Every row comes from one small tree of marks. The marks that hang from a mark follow it in brackets, in the order of their numbers. Every link used is in the known rows. Which tree was each row made from?
Known rows
j_566{j_125{j_412{j_610} j_635}}: [-0.476,-0.559,-1.068,2.098,0.319,-3.281,0.958,-0.060,-1.861,-2.662,1.331,2.457,2.709,0.443,-0.611,-0.117,2.353,-1.116,1.647,-1.163,1.752,-1.506,-3.116,-1.384,-0.974,1.052,0.507,0.668,2.665]
j_622{j_41{j_513 j_635} j_430}: [0.187,-5.238,-0.932,1.904,-1.022,-2.409,0.899,0.467,-1.577,-0.319,0.344,1.760,1.786,-0.498,-1.983,-0.271,3.417,-0.815,1.953,-0.126,1.206,-1.382,-1.785,-1.406,0.325,0.021,2.074,4.150,3.086]
j_430{j_513 j_622{j_41} j_656}: [-0.585,-2.440,-1.361,0.820,-0.772,-1.031,0.750,-0.311,0.447,-0.049,0.914,1.838,2.684,0.165,-0.579,-0.225,5.468,-0.086,-0.594,0.179,2.052,-2.781,-2.047,-4.249,-1.621,-0.193,1.929,2.397,2.728]
j_430{j_513 j_622 j_656{j_559}}: [-0.699,1.233,-1.176,1.915,-0.876,-1.658,0.778,-0.959,1.578,0.132,-0.183,1.576,2.431,-0.142,-0.467,-0.038,3.064,0.543,-0.345,-1.327,0.103,-3.244,-2.398,-2.851,-1.557,0.018,2.198,2.007,3.191]
j_412{j_610{j_566{j_125{j_635}}}}: [-0.671,0.094,-1.039,2.086,0.575,-2.473,-0.169,-0.278,-0.903,-2.928,0.987,2.848,1.862,0.900,-0.236,0.354,1.906,-1.151,2.221,-0.782,3.999,-1.048,-1.884,-0.394,-1.352,1.374,0.362,-0.320,2.527]
j_656{j_430{j_513 j_622{j_41 j_922}} j_559}: [-0.516,-1.824,-1.907,2.942,-1.203,-2.222,0.848,-0.090,-0.032,0.957,-0.150,0.155,2.285,-0.772,-0.503,-0.960,5.359,0.476,-0.989,-0.092,0.595,-2.713,-2.620,-1.099,-0.667,-0.300,1.119,2.705,2.985]
j_610{j_566{j_125{j_635{j_41{j_622}}}}}: [0.385,0.370,-1.192,2.810,0.528,0.015,0.454,0.047,-1.247,-2.316,1.551,1.962,1.655,1.544,-1.019,-0.807,2.718,-1.469,1.482,0.658,4.240,0.029,-1.799,0.081,-3.209,0.689,1.023,1.337,2.471]
j_125{j_412{j_610{j_566}} j_635}: [-0.425,-1.899,-1.207,2.271,0.543,-2.432,0.766,-0.546,-1.435,-2.795,0.470,2.807,2.322,1.128,-0.936,-0.486,1.837,-1.396,1.729,-1.614,0.806,-0.432,-2.632,-0.100,-1.456,1.386,0.032,-0.640,2.627]
j_656{j_559}: [-0.550,0.570,-0.924,2.051,-0.770,-1.383,1.167,-0.621,-1.054,0.133,-0.176,-0.120,2.054,-0.273,-0.599,-0.792,0.853,0.791,1.135,-1.016,-0.255,-1.056,-2.453,-1.085,-0.597,0.515,3.034,2.186,2.929]
j_430{j_622{j_41 j_922} j_656}: [-0.377,-2.978,-1.827,1.673,-0.718,-1.054,1.606,-0.028,-0.286,-0.074,1.060,0.198,2.418,0.555,-0.875,-0.698,6.645,0.232,-1.335,0.214,1.963,-2.183,-1.770,-2.804,-1.349,-0.262,1.577,2.759,2.798]
j_41{j_635}: [-1.169,-1.954,-0.636,2.185,-0.493,-1.906,1.280,-0.366,-1.661,-0.472,0.741,0.784,2.069,0.799,-0.764,-1.024,0.410,-0.865,1.257,-1.030,0.258,-0.433,-2.226,-1.251,0.305,0.447,2.522,2.737,2.687]
j_622{j_41{j_635} j_922}: [-1.077,-3.915,-1.561,2.118,-0.343,-2.328,1.236,0.388,-2.596,-0.288,1.125,-0.185,1.935,0.582,-1.131,-1.557,4.776,-0.624,0.252,-0.005,1.411,-0.727,-1.684,-1.501,0.749,0.277,1.911,3.918,2.696]
j_559{j_656{j_430{j_513}}}: [-0.434,-1.856,-0.556,0.976,-0.370,-1.016,0.039,-1.137,-0.112,0.672,0.350,1.546,2.504,0.405,0.296,-0.808,2.263,-0.548,-0.450,-0.280,-0.531,-1.001,-3.318,-1.677,-0.652,0.765,1.759,1.735,3.009]
j_622{j_41{j_635{j_125}} j_430 j_922}: [0.078,-4.953,-1.817,1.413,-0.632,-3.836,0.246,0.504,-2.852,0.258,0.928,0.338,2.108,0.508,-2.286,-1.464,5.126,-0.962,0.677,-0.325,-0.414,-1.387,-0.491,-1.076,1.798,0.061,1.921,3.755,2.565]
j_656{j_430{j_622{j_41{j_635{j_125}} j_922}}}: [-0.212,-3.824,-1.515,3.324,-1.176,-3.182,0.573,0.163,-0.652,0.340,0.394,-0.813,2.132,-0.053,-0.896,-1.332,4.638,-0.670,-0.842,-0.561,0.271,-1.119,-1.585,-0.456,0.273,-0.130,1.392,3.419,2.628]
j_430{j_622{j_41 j_922} j_656{j_559}}: [-0.378,-1.044,-2.116,2.438,-0.918,-1.503,1.505,-0.226,0.195,-0.077,0.150,-0.472,2.003,-0.429,-0.836,-0.502,7.220,1.092,-0.797,-0.375,1.494,-2.597,-1.950,-1.893,-1.637,-0.175,2.051,3.257,3.210]
j_412{j_610{j_566{j_125}}}: [-0.706,-0.621,-0.782,1.154,0.278,-1.560,0.098,-0.315,-0.821,-1.726,1.526,1.817,2.244,0.947,-0.066,0.503,2.260,-1.196,2.067,-0.711,3.829,-1.611,-1.564,-0.601,-0.886,1.142,1.095,-0.344,2.467]
j_125{j_412{j_610{j_566}} j_635{j_41{j_513}}}: [0.223,-2.450,-0.640,3.295,0.396,-1.185,1.120,-0.129,-1.371,-3.612,-0.716,2.430,2.124,0.719,-1.483,-0.352,0.301,-1.427,0.027,-1.299,0.861,-0.378,-2.279,0.390,-2.969,0.995,0.074,1.306,2.820]
j_622{j_41{j_513{j_430{j_656}}} j_922}: [-0.189,-2.954,-1.303,0.610,-0.769,-1.086,0.962,0.523,-0.877,0.116,0.673,0.537,1.426,-0.332,-1.760,-0.613,2.981,0.213,-0.740,0.528,1.537,-2.293,-2.393,-3.171,-0.940,0.631,1.622,3.351,2.947]
j_559{j_656}: [-0.316,-1.098,-0.712,0.904,-0.397,-0.401,1.122,-0.792,-0.800,-0.115,0.756,0.661,2.408,0.604,-0.044,-0.942,2.945,-0.523,0.860,-0.430,-0.089,-0.055,-2.393,-1.867,-0.839,0.899,2.992,2.373,2.988]
j_125{j_635{j_41{j_513}}}: [0.152,-1.104,-0.413,3.525,-0.392,-0.604,1.231,-0.043,-1.493,-2.060,-0.975,1.041,1.801,0.251,-1.281,-0.917,-1.377,-0.292,-1.232,-0.173,0.660,-0.055,-2.210,-1.039,-2.203,0.243,1.778,3.660,2.815]
j_513{j_430{j_622 j_656}}: [-0.817,0.345,-0.914,0.825,-1.020,-0.669,1.792,-0.621,0.793,-0.004,0.841,1.762,2.263,0.587,-0.836,-0.434,0.197,-0.378,0.000,-0.620,0.283,-2.407,-2.935,-3.150,-1.772,0.327,2.338,0.859,2.592]
j_513{j_430{j_622{j_41 j_922} j_656{j_559}}}: [-0.700,-0.024,-2.119,1.331,-1.103,-1.402,1.916,-0.041,0.213,0.136,0.394,0.077,1.772,-0.490,-1.289,-0.721,5.110,0.752,-0.068,-0.087,0.865,-2.982,-2.582,-2.628,-1.555,0.141,2.464,2.427,2.994]
j_125{j_412{j_610{j_566}} j_635{j_41{j_622}}}: [0.266,-1.640,-1.342,3.168,0.621,-0.532,1.312,-0.257,-1.924,-2.729,0.936,2.954,2.313,1.891,-1.880,-0.923,0.949,-2.161,0.294,-0.226,1.213,0.313,-2.399,0.313,-3.549,0.905,-0.047,0.093,2.360]
j_622{j_41{j_513 j_635} j_430{j_656} j_922}: [0.113,-5.567,-1.551,1.650,-0.473,-3.131,0.631,0.395,-1.306,-0.345,0.460,1.308,1.496,-0.001,-2.282,-0.177,5.960,-0.416,-0.424,-0.204,1.320,-2.581,-1.553,-1.771,0.248,0.015,0.850,4.725,3.357]
j_125{j_412{j_610} j_635{j_41}}: [-0.551,-1.542,-0.966,2.539,0.207,-1.528,1.885,-0.472,-2.735,-2.774,0.013,1.952,2.878,1.144,-1.379,-0.916,-0.468,-1.113,-1.511,-0.859,-0.839,-0.329,-2.887,-0.934,-2.250,0.551,0.913,1.130,2.395]
j_635{j_125{j_412{j_610}}}: [0.022,-2.027,-0.766,1.333,-0.343,-2.630,0.698,-0.360,-1.889,-0.719,0.734,0.875,3.115,0.408,-1.162,-0.660,0.432,-1.051,0.125,-1.510,-1.547,-0.967,-1.850,-1.474,-0.075,0.930,1.679,0.745,2.322]
j_610{j_412 j_566}: [-0.627,-2.841,-0.587,0.768,0.234,-1.654,0.584,-0.243,-2.071,-0.815,0.745,2.362,1.816,0.973,-0.101,-1.036,3.287,0.097,3.815,-0.738,1.124,-0.380,-1.687,-0.593,-1.254,0.839,0.878,0.467,2.458]

Which tree is each row?
[-0.263,-1.981,-1.241,2.112,-0.601,-1.379,0.776,-0.675,0.784,0.714,0.401,1.124,2.826,0.728,0.041,-1.179,4.530,-1.068,-1.652,-0.542,-0.494,-1.849,-2.757,-1.371,-0.888,0.234,0.852,2.129,3.027] : j_559{j_656{j_430{j_513 j_622{j_922}}}}
[0.106,-2.289,-0.920,1.159,0.157,-2.389,-0.005,-0.443,-1.252,-1.295,0.717,1.121,2.805,0.862,-1.052,-0.584,1.777,-1.330,1.508,-1.758,-0.598,-0.801,-1.363,-0.280,-0.505,1.399,1.091,-0.277,2.362] : j_635{j_125{j_412{j_610{j_566}}}}
[-0.396,-2.997,-0.802,1.890,0.205,-3.542,0.078,-0.372,-1.268,-1.728,0.714,1.272,2.424,0.985,-1.184,-0.654,2.324,-1.836,2.171,-2.521,-0.405,-0.677,-1.352,0.146,0.235,1.376,1.182,0.857,2.448] : j_41{j_635{j_125{j_412{j_610{j_566}}}}}
[-0.601,-1.565,-0.689,2.246,-1.012,-1.512,0.865,-0.550,0.664,0.815,0.149,1.684,2.831,0.292,-0.092,-0.622,0.733,-0.539,-0.762,-0.624,-0.015,-2.147,-2.889,-1.715,-0.928,-0.188,0.973,1.082,2.594] : j_656{j_430{j_513 j_622}}
[-0.039,-0.385,-0.993,1.968,0.429,-1.656,1.354,-0.053,-2.236,-2.675,0.798,0.826,2.599,0.639,-0.942,-1.218,2.724,-0.808,0.393,-0.547,1.072,-0.866,-2.922,-1.061,-2.204,0.491,1.342,2.314,2.697] : j_566{j_125{j_412 j_635{j_41}}}
[0.320,-0.896,-2.164,1.515,-0.335,-2.391,0.211,-0.307,-0.405,1.488,0.946,2.639,2.032,0.843,-2.528,-0.441,4.037,-0.354,-0.365,-0.006,-0.385,-3.605,-1.866,-1.825,-0.437,0.040,0.522,2.058,3.044] : j_41{j_622{j_430{j_513 j_656{j_559}} j_922}}
[0.381,-2.003,-0.667,1.191,-0.266,-0.870,1.111,-0.237,-2.268,-0.726,0.300,-0.728,3.111,0.707,-1.385,-1.858,0.987,-0.618,-0.866,-0.875,-2.304,-0.479,-1.608,-1.140,-1.114,0.264,2.553,2.453,2.430] : j_635{j_41 j_125{j_412}}
[0.834,-3.622,-1.345,1.454,-0.414,-3.490,0.037,0.215,-1.570,0.667,1.878,2.923,2.785,0.984,-2.865,-1.407,2.843,-2.595,2.342,-1.038,-2.013,-1.716,-1.635,-1.553,0.650,0.322,1.011,2.242,2.540] : j_41{j_622{j_430{j_513}} j_635{j_125{j_412}}}
[-0.348,-0.933,-1.862,0.769,-0.158,-3.204,0.058,-0.619,-0.483,0.739,-0.085,2.026,2.207,0.354,-1.943,-0.304,3.774,0.463,-1.099,-0.852,-1.305,-3.853,-1.819,-2.020,0.384,0.057,0.968,1.994,3.162] : j_622{j_430{j_513 j_656{j_559}} j_922}
[0.199,-0.095,-0.388,3.078,-0.129,-0.910,0.816,0.267,-1.271,-2.561,-0.138,1.009,1.830,0.031,-0.764,-0.436,0.290,-0.457,-0.212,0.038,2.812,-0.748,-2.181,-0.996,-2.331,0.377,1.747,3.692,2.976] : j_566{j_125{j_635{j_41{j_513}}}}
[-0.592,-1.923,-1.817,1.201,-1.174,-0.841,2.272,0.662,-1.256,0.281,1.316,0.454,2.288,0.292,-1.316,-1.495,3.196,-0.615,0.268,0.522,1.058,-1.821,-2.211,-2.625,-0.655,0.076,2.099,1.884,2.366] : j_513{j_430{j_622{j_41 j_922}}}
[0.383,-3.067,-0.295,2.669,-0.687,-2.975,0.578,0.188,-1.100,-0.825,0.118,0.012,2.163,-0.358,-1.457,-1.198,1.759,-1.207,1.798,-2.196,-1.418,-0.612,-1.912,-0.704,0.219,0.812,2.169,4.178,3.067] : j_41{j_513 j_635{j_125{j_412}}}
[-0.441,-1.886,-1.078,2.498,0.698,-1.308,1.155,-0.606,-2.105,-3.416,0.040,2.198,2.528,1.534,-1.349,-0.792,1.035,-1.431,0.012,-1.193,0.272,-0.193,-2.329,0.309,-2.693,0.922,0.377,0.119,2.424] : j_125{j_412{j_610{j_566}} j_635{j_41}}
[0.665,-1.040,-0.819,2.302,-0.635,0.302,0.797,-0.009,-1.654,0.405,1.034,0.048,2.447,1.143,-1.723,-1.501,-0.846,-0.945,-0.933,0.618,-0.180,0.242,-1.119,-1.145,-1.768,0.130,2.806,2.804,2.104] : j_635{j_41{j_622} j_125}
[0.003,-4.119,-1.141,1.453,-0.509,-3.103,0.622,0.167,-2.430,-0.548,1.130,-0.256,2.450,-0.163,-1.312,-1.584,4.734,-0.862,1.970,-1.000,-0.549,-0.337,-1.740,-1.781,0.305,0.662,2.673,3.583,2.697] : j_622{j_41{j_635{j_125{j_412}}}}
[-0.161,-0.957,-1.843,1.151,-0.295,-2.791,0.846,-0.756,-0.882,0.501,-0.080,0.844,1.978,0.346,-1.915,-0.355,3.862,0.896,-0.816,-0.944,-1.244,-3.023,-1.968,-1.024,0.012,0.104,1.463,1.876,3.269] : j_622{j_430{j_656{j_559}} j_922}
[-0.440,1.144,-1.190,2.455,-1.016,-1.155,1.568,-1.049,1.376,-0.161,-0.280,0.689,2.213,-0.205,-0.440,-0.028,2.970,0.808,-0.015,-1.319,0.352,-2.378,-2.526,-1.932,-1.957,0.075,2.683,2.070,3.219] : j_430{j_622 j_656{j_559}}
[0.280,1.052,-1.435,2.497,-0.871,-0.764,1.167,0.202,0.292,0.837,0.469,0.818,0.967,-0.217,-2.102,-0.591,0.777,0.019,0.187,0.118,0.580,-2.243,-2.884,-1.446,-1.750,0.814,1.577,3.024,3.284] : j_41{j_513{j_430{j_656{j_559}}} j_622{j_922}}
[-0.402,-2.926,-1.618,0.011,0.089,-2.884,0.077,-0.361,-1.178,0.676,0.816,2.567,2.534,1.328,-2.080,-0.486,3.478,-0.353,-1.494,-0.355,-0.754,-3.446,-1.554,-2.762,0.536,-0.047,0.257,1.684,2.793] : j_622{j_430{j_513 j_656} j_922}
[-0.075,-0.171,-1.126,3.573,-0.951,-0.532,2.343,0.644,-0.679,-1.762,-0.593,1.234,1.757,0.524,-1.905,-1.574,-1.343,-1.206,-1.715,-0.256,0.215,-1.324,-2.253,-1.034,-2.420,-0.019,1.153,3.128,2.673] : j_125{j_635{j_41{j_513{j_430{j_622{j_922}}}}}}
[0.778,-0.451,-1.355,2.560,0.827,-0.492,0.953,0.152,-1.399,-2.525,1.876,1.908,2.139,1.432,-1.242,-1.301,4.192,-1.833,2.110,-0.077,2.943,-0.186,-2.457,0.214,-3.367,0.825,0.489,1.239,2.668] : j_610{j_566{j_125{j_412 j_635{j_41{j_622}}}}}
[-0.841,-3.397,-1.238,1.418,-0.677,-2.184,0.971,0.478,-0.942,-0.474,0.651,0.694,1.041,-0.169,-1.800,-0.805,3.223,-0.388,-0.126,-0.039,1.653,-1.993,-2.363,-2.496,-0.316,0.649,1.721,4.439,3.092] : j_622{j_41{j_513{j_430{j_656}} j_635} j_922}
[-0.261,-1.617,-1.109,3.605,-1.426,-1.833,1.307,-0.213,1.490,-0.913,-0.664,0.440,1.415,-1.402,-0.806,0.389,5.552,0.476,1.025,-1.171,2.321,-2.150,-2.349,-1.748,-1.840,-0.040,2.818,5.152,3.713] : j_430{j_622{j_41{j_513 j_635}} j_656{j_559}}
[-0.424,-1.185,-0.844,1.530,0.816,-3.198,-0.068,0.064,-1.913,-2.624,1.122,3.303,1.375,0.729,0.289,-0.607,4.663,0.051,4.888,-0.681,3.356,-0.536,-1.973,-0.614,-1.659,1.134,0.030,0.530,2.661] : j_610{j_412 j_566{j_125{j_635}}}
[0.059,-1.712,-1.764,3.639,0.352,-1.231,2.063,0.265,-3.164,-1.903,1.160,2.006,2.616,1.950,-2.211,-1.482,0.852,-1.970,-2.128,0.063,-0.065,-0.229,-2.560,-0.315,-2.282,0.454,-0.340,1.603,2.358] : j_125{j_412{j_610} j_635{j_41{j_622{j_922}}}}
[0.195,-2.395,-1.098,2.638,0.039,-2.517,0.133,-0.072,-1.196,-1.145,1.805,2.114,2.295,1.345,-1.710,-0.862,2.352,-2.820,2.685,-1.596,0.511,-0.158,-1.502,0.320,-0.702,1.390,0.845,0.824,2.355] : j_41{j_622 j_635{j_125{j_412{j_610{j_566}}}}}
[-0.941,-1.512,-2.044,3.091,-0.838,-2.542,1.542,-0.203,0.089,-0.566,0.203,-0.212,1.693,-0.267,-0.919,-0.606,7.323,0.362,-0.281,-1.039,1.446,-2.346,-2.019,-1.630,-0.951,-0.113,2.193,4.221,3.285] : j_430{j_622{j_41{j_635} j_922} j_656{j_559}}
[-0.531,-1.475,-1.091,2.576,0.028,-2.970,1.323,-0.392,-2.093,-2.201,0.464,2.428,2.684,0.713,-1.038,-0.518,0.223,-1.121,0.380,-1.290,-0.395,-0.606,-3.165,-1.462,-1.021,0.911,0.642,0.373,2.644] : j_125{j_412{j_610} j_635}
[-0.496,-2.571,-0.943,1.207,0.315,-1.551,1.032,-0.579,-1.361,-1.484,0.973,1.843,2.750,1.037,-0.803,-0.311,2.114,-1.313,1.625,-1.563,0.571,-1.124,-2.313,-0.468,-1.129,1.206,0.675,-0.644,2.497] : j_125{j_412{j_610{j_566}}}
[0.729,-4.012,-1.245,3.065,-1.209,-0.554,1.434,0.086,0.672,0.188,0.027,-0.203,2.081,-0.724,-0.149,-0.656,6.646,-0.472,-0.954,0.355,1.632,-0.993,-2.718,-0.789,-1.684,0.225,1.303,3.958,3.505] : j_559{j_656{j_430{j_622{j_41{j_513} j_922}}}}
[-0.404,-0.600,-0.947,2.351,0.510,-1.918,1.366,-0.138,-2.459,-3.303,0.885,1.849,2.926,0.860,-0.966,-0.424,1.381,-1.160,-0.391,-0.726,1.451,-1.108,-2.925,-1.025,-2.350,0.639,0.837,1.220,2.499] : j_566{j_125{j_412{j_610} j_635{j_41}}}
[-0.607,-1.142,-2.105,1.856,-0.697,-2.074,0.790,-0.244,0.481,0.173,0.122,0.607,2.252,-0.376,-0.951,-0.509,7.187,0.657,-1.127,-0.225,1.296,-3.352,-1.851,-3.085,-1.176,-0.239,1.727,3.287,3.124] : j_430{j_513 j_622{j_41 j_922} j_656{j_559}}
[-0.565,-1.661,-1.265,0.907,-1.472,-0.401,2.188,0.295,-0.678,0.145,1.142,1.106,2.322,-0.106,-0.898,-1.020,2.024,-0.536,1.553,0.475,1.414,-1.536,-2.605,-3.084,-1.475,0.065,2.921,1.481,2.278] : j_513{j_430{j_622{j_41}}}
[0.207,-0.994,-1.000,2.591,0.827,-1.145,0.486,0.347,-2.422,-2.638,1.569,3.486,1.403,1.511,-0.543,-1.192,3.877,-0.776,3.606,0.665,3.863,0.215,-1.880,0.066,-3.616,0.714,-0.055,1.113,2.370] : j_610{j_412 j_566{j_125{j_635{j_41{j_622}}}}}
[1.203,-3.057,-1.495,1.925,-0.520,-1.244,0.836,0.282,-0.407,1.015,1.170,2.182,1.805,0.810,-2.594,-0.147,2.650,-0.819,-0.797,0.352,0.841,-2.416,-1.721,-1.410,-0.936,0.086,0.219,2.976,3.219] : j_41{j_513 j_622{j_430{j_656} j_922}}
[-0.939,1.601,-1.016,0.727,-0.760,-1.416,1.135,-0.965,0.079,0.229,-0.053,0.824,1.600,-0.204,-1.074,-0.438,0.022,1.000,0.588,-0.873,-0.573,-2.282,-3.290,-2.399,-1.062,0.873,3.052,1.431,2.907] : j_513{j_430{j_656{j_559}}}
[-0.649,0.211,-0.891,2.386,0.763,-1.340,0.354,-0.318,-1.644,-3.525,0.529,2.122,2.097,1.328,-0.577,0.043,1.044,-1.284,0.363,-0.359,3.613,-0.796,-1.641,-0.030,-2.545,0.904,0.734,0.287,2.334] : j_412{j_610{j_566{j_125{j_635{j_41}}}}}
[0.273,-1.155,-1.211,2.979,-1.402,-0.866,1.261,-0.252,1.514,-0.411,-0.674,0.382,1.725,-1.626,-0.668,0.469,5.174,1.148,0.387,-0.422,2.319,-2.325,-2.452,-2.268,-2.474,0.017,2.740,4.192,3.563] : j_430{j_622{j_41{j_513}} j_656{j_559}}
[0.985,-2.130,-1.459,2.266,-0.098,-0.668,1.383,0.458,-2.709,0.215,1.606,-0.779,2.858,1.547,-2.347,-2.244,2.401,-1.428,-1.497,-0.029,-1.530,-0.327,-1.385,-0.475,-1.348,0.194,1.366,2.865,2.361] : j_635{j_41{j_622{j_922}} j_125{j_412}}
[0.091,-0.878,-1.239,1.624,0.726,-2.474,0.359,-0.167,-1.012,-2.607,1.396,1.800,1.992,0.557,-0.436,-0.813,5.164,-0.959,3.699,-1.380,2.341,-0.870,-2.551,-0.261,-1.464,1.276,0.437,0.405,2.971] : j_610{j_566{j_125{j_412 j_635}}}
[-0.854,2.179,-1.192,1.407,-1.243,-1.203,1.828,-0.823,1.290,0.008,-0.012,1.078,1.905,-0.271,-0.850,-0.304,0.751,0.515,0.525,-1.149,-0.269,-2.753,-3.144,-2.478,-2.009,0.396,2.937,1.132,2.988] : j_513{j_430{j_622 j_656{j_559}}}
[-0.865,0.487,-1.022,1.185,-0.338,-1.950,0.094,-1.041,0.238,0.195,-0.239,1.340,2.076,-0.076,-0.661,-0.189,2.156,1.007,-0.159,-0.926,-0.038,-2.627,-2.557,-2.716,-0.830,0.434,2.318,2.264,3.081] : j_430{j_513 j_656{j_559}}
[0.565,-0.119,-1.236,2.736,0.320,-0.647,1.552,0.294,-2.262,-1.981,1.945,1.600,2.490,1.130,-1.428,-1.370,2.790,-1.431,0.921,0.271,1.871,-0.346,-3.028,-0.921,-3.100,0.428,1.031,2.222,2.605] : j_566{j_125{j_412 j_635{j_41{j_622}}}}
[0.093,-3.507,-1.637,2.313,-0.971,-0.826,1.536,-0.289,0.015,0.339,0.730,-0.188,2.464,0.067,0.030,-0.995,7.163,-0.315,-0.949,0.346,1.087,-0.805,-2.687,-1.033,-1.472,0.169,1.477,2.881,3.074] : j_559{j_656{j_430{j_622{j_41 j_922}}}}
